Each row was made from one walk, in order. Every step used is in the known rows, and no mark comes twice. Write each row's walk.
Known rows
labat-revu-tugu-kosolef-ketob: [-0.83  2.85 -2.48  0.07 -0.55 -0.66  0.10 -3.74 -0.94  0.92 -1.02  0.79
 -2.57 -2.90  0.12 -1.46  1.41  0.98  1.37 -3.52 -0.10]
revu-ketob-todedoz-labat: [ 1.72  6.16 -3.02 -0.69  0.89  0.42 -1.33  0.64  0.07  1.35 -1.89  0.92
 -0.25 -1.24  0.12  0.43  1.62  3.28  4.49  1.00  0.55]
ketob-revu-tugu-kosolef: [ 1.94  2.98 -0.57  0.79  2.66 -0.81 -0.94 -3.14  0.92  1.81 -1.18  1.38
 -2.07 -2.62  0.42 -0.88  1.91  3.24  4.55 -2.58  0.16]
todedoz-labat-revu-ketob-kosolef-tugu: [-1.67  5.21 -0.60 -0.07 -0.69  1.17  0.07 -3.52  0.08 -0.54 -0.45  0.79
 -1.72 -2.33  0.32 -0.21  1.41  0.66  3.08 -1.95  0.74]
tugu-kosolef-ketob-revu-labat-todedoz: [ 0.31  3.43 -1.18 -0.34  3.18 -0.74 -0.43 -4.81  0.34  1.20 -1.21  3.47
 -0.81 -3.50  2.40 -1.83  1.80  2.82  0.30 -3.61 -0.24]
kosolef-ketob-todedoz-labat-revu: [-0.08  6.29 -5.47 -0.30 -0.25 -0.26 -0.93 -2.00  0.06  0.51 -1.67  1.10
  0.32 -1.30  0.83 -1.30  1.07 -0.09  3.83  0.31  0.40]
todedoz-labat-revu: [-0.57  6.49 -4.84  0.53 -1.81  0.60 -0.10 -1.75  0.28 -0.26 -0.94  1.44
 -0.72 -0.07 -0.91  0.30  1.43 -0.77  4.64 -0.52  0.04]
tugu-revu: [ 0.87  4.77 -1.65  1.19  1.69 -0.04 -1.54 -1.41  0.16  0.95 -1.62  2.46
 -1.26  0.21  0.05 -1.42  1.84 -0.13  3.54 -2.54 -0.72]
kosolef-tugu-revu-ketob-todedoz: [ 0.51  4.93  0.50 -0.10  2.19  0.12 -2.67 -0.11  0.32  1.70 -1.72  1.66
 -1.44 -2.23  1.07 -2.97  1.67  3.51  4.14 -2.16  0.49]
revu-labat-todedoz: [-0.82  3.66 -1.49 -0.44  1.06  0.54 -0.97  1.80  0.46  0.66 -1.78  3.77
 -1.64 -1.00 -0.41  0.98  1.63  1.16  0.63 -1.43 -0.69]
revu-tugu-kosolef-ketob-todedoz: [ 1.60  1.83 -1.21 -0.23  3.38 -1.02 -1.47 -1.81 -0.64  2.41 -1.95  0.82
 -1.74 -3.74  1.89 -1.59  1.30  2.95  2.78 -1.29 -0.04]
kosolef-tugu-revu-labat: [-1.43  3.90  0.85  0.48  1.95  0.22 -1.81 -0.49  0.69  0.84 -1.27  2.83
 -2.07 -1.05  1.04 -3.01  1.44  0.72  3.05 -3.24 -0.11]
todedoz-labat: [ 1.20  5.33 -3.31  0.70  0.63  0.76 -0.53 -1.54 -0.19  0.37 -1.35  1.51
 -0.17 -0.15  0.46 -0.04  1.49  0.15  4.77 -0.20 -0.55]
kosolef-ketob-todedoz: [ 1.29  3.68 -1.01 -0.21  3.12 -0.39 -2.24  0.12 -0.08  1.78 -2.34  1.32
  0.04 -2.08  2.22 -2.16  1.13  0.60  2.60 -0.53 -0.13]
kosolef-tugu-revu-ketob-todedoz-labat: [ 0.62  6.44 -2.61  0.09  1.01  0.46 -1.95 -1.88  0.09  1.28 -1.43  1.49
 -0.63 -1.66  1.24 -2.32  1.66  3.67  5.46 -0.91  0.36]
ketob-kosolef-tugu-revu: [-0.26  2.84  1.52  1.58  3.92  0.37 -1.60 -3.61  0.44  0.55 -1.35  2.21
 -2.03 -1.77  2.02 -2.51  1.51 -0.98  3.56 -3.55 -0.71]
tugu-revu-ketob-todedoz-labat: [ 1.71  7.13 -4.37  0.01  0.87 -0.04 -1.29 -0.98 -0.16  1.26 -1.90  1.68
 -0.55 -0.33  0.04 -0.51  1.98  3.18  4.86  0.10  0.39]
tugu-kosolef-ketob-todedoz-labat-revu: [ 0.27  4.86 -5.66 -0.34  0.51 -0.32 -0.35 -5.27 -0.32  0.88 -1.21  0.99
  0.15 -3.04  1.36 -1.68  1.19  0.95  4.28 -0.86  0.35]
todedoz-labat-revu-tugu: [-0.79  5.76 -5.28  0.38 -2.64  0.25 -0.02 -0.73  0.21  0.05 -1.07  1.11
 -2.10  0.05 -1.77  1.10  1.49  0.36  4.06 -0.21  0.09]

Which walk is each row?
[-0.12  5.71 -1.93 -1.09 -0.83 -0.02 -1.63  2.28  0.78  1.02 -1.77  1.07
 -1.25 -1.75 -1.91  0.36  1.51  2.29  3.03 -0.82  1.33] -> labat-revu-ketob-todedoz
[ 1.16  2.19 -0.37  0.42  2.44 -0.20 -0.50 -4.45 -1.27  1.40 -1.36  1.17
 -0.67 -3.27  2.42 -2.75  1.39  0.71  1.90 -3.30 -0.69] -> tugu-kosolef-ketob
[-0.51  2.91 -2.26  0.32 -0.85 -0.28 -0.15 -1.74  0.22  0.85 -0.98  1.20
 -3.07 -2.38 -1.60  0.10  1.61  1.35  3.10 -2.77  0.11] -> labat-revu-tugu-kosolef
[ 0.21  4.57  0.72 -0.16  3.05 -0.85 -1.44 -1.35  0.78  1.14 -1.61  2.27
 -0.46 -1.42  1.82 -2.26  1.37  0.86  1.35 -2.27  0.49] -> kosolef-ketob-revu-labat
[ 1.22  4.03 -0.58  0.75  2.16 -1.08 -1.49 -1.86  0.35  1.48 -1.60  1.21
 -1.29 -1.59  1.67 -2.09  1.61  1.54  2.13 -2.16 -0.08] -> kosolef-ketob-revu-tugu
[-0.74  4.70 -2.71  0.37  1.25  0.12 -0.94  0.12  0.55  0.60 -1.79  4.45
 -1.99  0.02 -0.44 -0.13  2.01  1.03  0.86 -2.23 -0.90] -> tugu-revu-labat-todedoz
[-0.44  5.61 -5.64 -0.24 -0.70 -0.60 -0.91 -0.92 -0.01  0.83 -1.84  0.83
 -1.18 -1.31  0.15 -0.29  1.16  0.87  3.27  0.69  0.43] -> kosolef-ketob-todedoz-labat-revu-tugu
[-0.47  5.98 -2.86 -0.15 -0.98  0.78  0.66 -2.63 -0.06 -0.56 -0.87  0.96
 -1.63 -1.02 -1.25  1.70  1.70  0.03  2.54 -1.14  0.68] -> todedoz-labat-revu-ketob-kosolef
[ 0.23  4.54 -5.76 -0.18 -0.14 -0.42 -0.38 -2.28  0.74  1.02 -1.25  0.95
 -1.96 -2.33 -1.08  0.72  1.50  2.56  5.97  0.25  0.65] -> ketob-todedoz-labat-revu-tugu-kosolef
[-1.90  3.70  1.79 -0.17  0.27  0.79 -0.69 -1.68  0.47 -0.04 -0.55  0.90
 -2.42 -2.97 -0.01 -0.75  1.38  0.53  1.70 -3.29  0.68] -> labat-revu-ketob-kosolef-tugu
[-0.04  2.81 -3.05 -0.34  0.85 -1.16 -1.04 -2.11 -0.04  1.71 -1.61  0.79
 -2.20 -3.57  0.32 -1.40  1.25  2.05  2.51 -1.83  0.54] -> labat-revu-tugu-kosolef-ketob-todedoz
[-0.49  7.29 -4.15 -0.33 -3.08  0.75  0.15 -1.02 -0.41 -0.21 -0.83  0.90
 -1.04 -0.44 -1.42  0.66  1.70  1.41  3.41 -0.83  0.57] -> todedoz-labat-revu-ketob
[-1.77  3.95 -0.42  0.34  1.65  0.55 -1.48 -0.96  0.62  0.57 -1.34  4.36
 -2.10 -1.32  1.03 -2.00  1.70  1.57  1.50 -3.20 -0.81] -> kosolef-tugu-revu-labat-todedoz
[-0.53  4.24 -5.15  0.26 -1.46 -0.35  0.84 -5.59 -1.28  0.32 -0.69  0.68
 -1.82 -2.33  0.61 -0.94  1.35  0.86  2.70 -2.01 -0.20] -> todedoz-labat-revu-tugu-kosolef-ketob
[-0.33  5.83 -5.79 -0.08 -1.07 -0.25 -1.04  0.98  1.07  0.75 -1.67  1.16
 -1.67 -0.59 -1.62  1.32  1.35  1.32  5.39  1.39  0.77] -> ketob-todedoz-labat-revu-tugu
[-0.25  2.59  3.78  0.01  2.69  0.94 -1.03 -1.13 -0.08  0.75 -1.10  0.84
 -1.97 -3.23  1.60 -0.97  1.41  1.37  1.70 -2.93  0.15] -> revu-ketob-kosolef-tugu
[-1.82  2.63  0.84  0.63  3.70  0.47 -1.07 -2.56  0.77  0.23 -1.27  4.31
 -2.73 -1.89  1.47 -0.95  1.68  0.28  0.61 -3.47 -0.88] -> ketob-kosolef-tugu-revu-labat-todedoz
[-0.02  4.75 -1.20 -0.14  2.15 -0.17 -1.33  0.02  1.97  0.82 -1.67  4.00
 -1.07 -1.19 -0.01  0.22  1.86  2.08  1.86 -1.80  0.00] -> ketob-revu-labat-todedoz
[ 0.85  3.21  0.19 -0.16  3.66 -1.05 -0.72 -4.74  0.23  1.48 -1.18  2.02
 -0.80 -3.19  2.37 -2.90  1.54  1.96  1.70 -3.50  0.59] -> tugu-kosolef-ketob-revu-labat
[ 1.06  1.85 -0.71  0.55  1.57 -0.17 -0.53 -1.30 -0.30  1.68 -1.33  1.07
 -2.63 -2.57  0.06 -0.11  1.69  2.42  3.39 -2.28 -0.46] -> revu-tugu-kosolef
[ 1.36  4.16 -0.34  0.84  1.85 -0.63 -1.68  0.03  1.28  1.39 -1.58  1.52
 -1.84 -0.91 -0.10 -0.44  1.82  1.85  4.03 -1.62  0.18] -> ketob-revu-tugu
